What can hang from each mark:
dukil: zezof
ritut: bisal
zezof: bisal dukil
mabatav: mipo
kipamam: bisal
bused: bisal
bisal: gibi kipamam mipo ritut zezof
mipo: mabatav

Every row comes from one small tree of marks. Brackets hold a mark, then the marks that hang from it, in alphabetical order. Every link used is in the known rows. Which tree was each row made from?
Known rows:
{bused {bisal gibi kipamam ritut zezof}}: [-0.22  0.05 -0.02 -0.72 -0.31 -0.24 -0.09  0.17 -0.31  0.09  0.28  0.08
 -0.58  0.02  0.05 -0.36  0.15  0.34 -0.01  0.15  0.16  0.11]
{bisal kipamam}: [ 0.02 -0.16 -0.21 -0.31 -0.18 -0.22  0.00  0.29 -0.13  0.07  0.01 -0.08
 -0.11  0.22  0.19 -0.05  0.03  0.00  0.05  0.06  0.09  0.12]
{bused {bisal kipamam}}: [ 0.14 -0.10 -0.31 -0.49 -0.01  0.05  0.07 -0.07 -0.26 -0.11  0.18  0.01
 -0.37  0.26 -0.06 -0.26  0.03  0.19  0.01  0.21 -0.12  0.02]
{bisal gibi mipo {zezof dukil}}: [-0.70  0.30  0.29 -0.13 -0.04 -0.37  0.17  0.26 -0.31  0.67  0.12  0.24
 -0.30  0.23 -0.25  0.08  0.10  0.06  0.38  0.39  0.42  0.28]
{bisal mipo}: [-0.13  0.04 -0.13  0.00  0.03 -0.23 -0.06  0.04  0.11  0.25 -0.14  0.15
  0.11  0.16 -0.14  0.24 -0.08  0.07  0.11  0.15  0.16 -0.09]
{dukil zezof}: [ 0.13 -0.07 -0.02  0.09  0.00 -0.03  0.08 -0.05 -0.02 -0.27 -0.13 -0.04
 -0.27 -0.08  0.10  0.23 -0.13  0.09  0.09 -0.20  0.10  0.24]
{kipamam {bisal {mipo mabatav}}}: [-0.10  0.26  0.16  0.33 -0.04 -0.43  0.22  0.09  0.24  0.31 -0.20  0.33
  0.46  0.22  0.20 -0.15  0.05  0.21  0.03  0.31  0.33 -0.39]
{bisal {mipo mabatav}}: [-0.28  0.19  0.11  0.22 -0.07 -0.26  0.32 -0.16  0.12  0.32 -0.07  0.12
  0.29  0.28  0.02  0.02  0.04  0.27  0.13  0.23  0.00 -0.10]
{ritut {bisal mipo zezof}}: [-0.53  0.00  0.28 -0.01  0.00 -0.39 -0.32  0.05  0.06  0.32  0.04  0.16
  0.16 -0.09  0.16  0.36  0.11 -0.04 -0.09  0.45  0.45 -0.22]
{dukil {zezof {bisal gibi kipamam ritut}}}: [ 0.35 -0.03 -0.27 -0.43 -0.44 -0.37 -0.11  0.58  0.19 -0.03 -0.13 -0.20
 -0.45 -0.26  0.28 -0.07  0.16  0.19  0.20 -0.19  0.66  0.15]
{ritut {bisal kipamam mipo {zezof dukil}}}: [-0.77 -0.11  0.18 -0.20 -0.02 -0.42 -0.11  0.31 -0.16  0.59  0.15  0.23
 -0.01  0.34  0.36  0.15  0.24 -0.12 -0.01  0.69  0.60  0.21]
{kipamam {bisal ritut}}: [ 0.14 -0.08  0.01  0.13 -0.03 -0.12 -0.21  0.19  0.40 -0.04 -0.16  0.31
  0.28 -0.14  0.39 -0.23  0.04 -0.03 -0.36 -0.09  0.36 -0.21]
{dukil {zezof {bisal gibi mipo ritut}}}: [ 0.23  0.18 -0.18 -0.23 -0.23 -0.36 -0.15  0.30  0.38  0.15 -0.27  0.01
 -0.18 -0.24 -0.03  0.22  0.10  0.28  0.25 -0.11  0.73 -0.03]
{mipo mabatav}: [-0.11  0.18  0.22  0.24 -0.13 -0.09  0.36 -0.14  0.05  0.08  0.07 -0.02
  0.17  0.13  0.14 -0.21  0.12  0.22  0.03  0.04 -0.15 -0.03]
{zezof bisal}: [ 0.22  0.14  0.00 -0.17 -0.06  0.03 -0.21  0.08  0.22 -0.02 -0.04 -0.05
  0.01 -0.22  0.17 -0.08  0.16  0.02 -0.04  0.05  0.21 -0.18]
{bisal kipamam mipo}: [-0.20 -0.12 -0.29 -0.28 -0.11 -0.43 -0.05  0.30 -0.03  0.32 -0.13  0.07
  0.02  0.33  0.04  0.20 -0.04  0.07  0.17  0.29  0.22  0.02]
{kipamam {bisal mipo ritut {zezof dukil}}}: [-0.54  0.06  0.32  0.05  0.10 -0.32 -0.23  0.22  0.23  0.44 -0.13  0.68
  0.17  0.22  0.48 -0.05  0.11 -0.01 -0.32  0.33  0.63  0.07]
{bused {bisal kipamam mipo}}: [ 0.02 -0.04 -0.45 -0.53  0.01 -0.18  0.04 -0.01 -0.17  0.13  0.04  0.13
 -0.23  0.42 -0.22 -0.02 -0.09  0.29  0.15  0.39  0.05 -0.03]
{bisal ritut}: [-0.03 -0.10 -0.02  0.02 -0.04  0.02 -0.15 -0.02  0.31 -0.01 -0.05  0.11
  0.09 -0.02  0.22 -0.12  0.06  0.05 -0.25 -0.13  0.05  0.02]
{mabatav mipo}: [-0.09  0.28  0.02 -0.10  0.12 -0.08  0.05 -0.25 -0.09  0.06 -0.04 -0.02
  0.08  0.03  0.03  0.27 -0.24  0.01  0.02  0.25  0.02  0.13]

Which tree is each row?
[-0.57  0.28  0.43 -0.09 -0.09 -0.12  0.20  0.22 -0.47  0.44  0.26  0.14
 -0.46  0.02 -0.14 -0.13  0.16  0.00  0.27  0.23  0.27  0.38] -> {bisal gibi {zezof dukil}}
[-0.59 -0.17  0.27 -0.33 -0.13 -0.19 -0.10  0.29 -0.13  0.31  0.15  0.24
 -0.23  0.37  0.60 -0.20  0.23 -0.04 -0.24  0.16  0.23  0.51] -> {bisal kipamam ritut {zezof dukil}}
[-0.03  0.22  0.03 -0.17 -0.16  0.04  0.00  0.36  0.21  0.39  0.04  0.11
 -0.15 -0.17  0.00 -0.41  0.39  0.04  0.14  0.05  0.57  0.17] -> {zezof {bisal gibi ritut} dukil}
[-0.52  0.01  0.06 -0.37 -0.31 -0.78 -0.11  0.51 -0.22  0.55  0.10 -0.01
 -0.08 -0.04  0.03  0.21  0.19  0.05  0.29  0.57  0.73 -0.10] -> {ritut {bisal gibi kipamam mipo zezof}}
[-0.20 -0.07 -0.28 -0.14 -0.27 -0.64  0.02  0.58 -0.07  0.53 -0.02 -0.08
  0.09  0.01 -0.18  0.04  0.12  0.01  0.42  0.47  0.70 -0.16] -> {ritut {bisal gibi kipamam mipo}}
[-0.34  0.21 -0.11 -0.78 -0.22 -0.51  0.04  0.15 -0.51  0.35  0.23  0.09
 -0.61  0.23 -0.29  0.01  0.01  0.35  0.32  0.49  0.24 -0.01] -> {bused {bisal gibi kipamam mipo zezof}}
[-0.06  0.27 -0.08  0.03 -0.12 -0.53  0.03  0.41  0.01  0.39 -0.19  0.26
  0.11 -0.04 -0.30 -0.07 -0.07  0.09  0.33  0.24  0.64 -0.32] -> {kipamam {bisal gibi mipo}}
[-0.38  0.13  0.40 -0.06 -0.21 -0.35 -0.08  0.24 -0.14  0.22  0.23 -0.09
 -0.09 -0.39 -0.02 -0.03  0.22 -0.03  0.15  0.34  0.48 -0.13] -> {ritut {bisal gibi zezof}}
[-0.35  0.06 -0.04  0.04 -0.37 -0.71  0.38  0.39 -0.03  0.61  0.02 -0.16
  0.24  0.15 -0.07 -0.17  0.27  0.20  0.48  0.59  0.57 -0.19] -> {ritut {bisal gibi kipamam {mipo mabatav}}}
[-0.17  0.03  0.18 -0.39  0.03  0.15 -0.19 -0.38 -0.03 -0.16  0.26  0.25
 -0.27 -0.01  0.19 -0.20  0.11  0.28 -0.42  0.08 -0.11 -0.02] -> {bused {bisal ritut zezof}}
[-0.32  0.29  0.06 -0.49 -0.11 -0.24 -0.09 -0.12 -0.07  0.27  0.16  0.29
 -0.30 -0.01 -0.28 -0.07  0.08  0.42  0.04  0.26  0.25 -0.07] -> {bused {bisal gibi mipo ritut zezof}}
[ 0.22 -0.14 -0.35 -0.40 -0.24 -0.41 -0.33  0.35  0.44  0.06 -0.33  0.05
 -0.15  0.07  0.53  0.27  0.08  0.15 -0.08 -0.01  0.63  0.08] -> {dukil {zezof {bisal kipamam mipo ritut}}}
[-0.21  0.29  0.37 -0.09 -0.19 -0.45 -0.08  0.40 -0.23  0.19  0.06  0.19
 -0.18 -0.30  0.12 -0.15  0.01  0.05  0.09  0.16  0.49 -0.19] -> {kipamam {bisal gibi zezof}}
[ 0.15  0.07 -0.33 -0.61 -0.19 -0.16  0.24  0.17 -0.48  0.05  0.26 -0.11
 -0.51  0.11 -0.39 -0.35  0.06  0.24  0.36  0.23  0.07  0.05] -> {bused {bisal gibi kipamam}}
[ 0.05  0.13 -0.32 -0.51 -0.38 -0.55 -0.25  0.65  0.26  0.49 -0.16  0.00
 -0.04 -0.04  0.08 -0.09  0.22  0.20  0.23  0.19  0.72 -0.12] -> {zezof {bisal gibi kipamam mipo ritut}}
[-0.52  0.01  0.00 -0.50 -0.42 -0.75 -0.19  0.50 -0.08  0.52 -0.02  0.11
 -0.18  0.15  0.15  0.10  0.07  0.19  0.12  0.22  0.52  0.14] -> {bisal gibi kipamam mipo ritut zezof}
[ 0.37  0.11 -0.08 -0.16 -0.30 -0.16 -0.11  0.29  0.31 -0.10 -0.16 -0.13
 -0.28 -0.42  0.12 -0.04  0.16  0.18  0.14 -0.31  0.57  0.06] -> {dukil {zezof {bisal gibi ritut}}}
[-0.51  0.11  0.01 -0.49 -0.37 -0.77 -0.03  0.51 -0.35  0.54  0.04  0.02
 -0.33  0.16 -0.06  0.19  0.00  0.17  0.39  0.40  0.42  0.09] -> {bisal gibi kipamam mipo zezof}
[-0.06 -0.11 -0.16 -0.19 -0.33 -0.41  0.07  0.58 -0.20  0.27  0.14 -0.23
 -0.01 -0.13 -0.05 -0.19  0.18 -0.05  0.32  0.32  0.56 -0.10] -> {ritut {bisal gibi kipamam}}
[-0.74  0.19  0.37  0.02 -0.03 -0.38  0.06  0.29 -0.24  0.69  0.17  0.20
 -0.09  0.02 -0.20  0.10  0.24 -0.03  0.32  0.61  0.73  0.10] -> {ritut {bisal gibi mipo {zezof dukil}}}
[ 0.21 -0.04 -0.33 -0.38 -0.17 -0.43 -0.21  0.37  0.12  0.04 -0.27 -0.02
 -0.25  0.12  0.30  0.37  0.01  0.15  0.18  0.13  0.53  0.09] -> {dukil {zezof {bisal kipamam mipo}}}
[ 0.00  0.06  0.11 -0.05  0.01  0.23 -0.14  0.14  0.37  0.17  0.00  0.19
  0.01 -0.03  0.32 -0.31  0.40 -0.04 -0.22  0.02  0.37  0.18] -> {zezof {bisal ritut} dukil}
[-0.50 -0.16  0.09 -0.28 -0.14 -0.61 -0.30  0.32 -0.02  0.38  0.06  0.07
  0.14  0.13  0.38  0.29  0.10 -0.04 -0.05  0.56  0.52 -0.11] -> {ritut {bisal kipamam mipo zezof}}
[-0.58  0.35  0.35 -0.02  0.00 -0.52  0.07  0.46 -0.30  0.63  0.00  0.47
 -0.18  0.10 -0.06 -0.08  0.04  0.02  0.27  0.43  0.73  0.04] -> {kipamam {bisal gibi mipo {zezof dukil}}}
[-0.61 -0.17  0.28 -0.16 -0.04 -0.18 -0.07  0.29 -0.25  0.35  0.29  0.10
 -0.10  0.19  0.48 -0.14  0.30 -0.20 -0.10  0.50  0.46  0.32] -> {ritut {bisal kipamam {zezof dukil}}}
[-0.73  0.14  0.12 -0.40 -0.20 -0.61  0.16  0.51 -0.47  0.75  0.10  0.18
 -0.40  0.41 -0.07  0.05  0.08  0.07  0.42  0.50  0.50  0.41] -> {bisal gibi kipamam mipo {zezof dukil}}
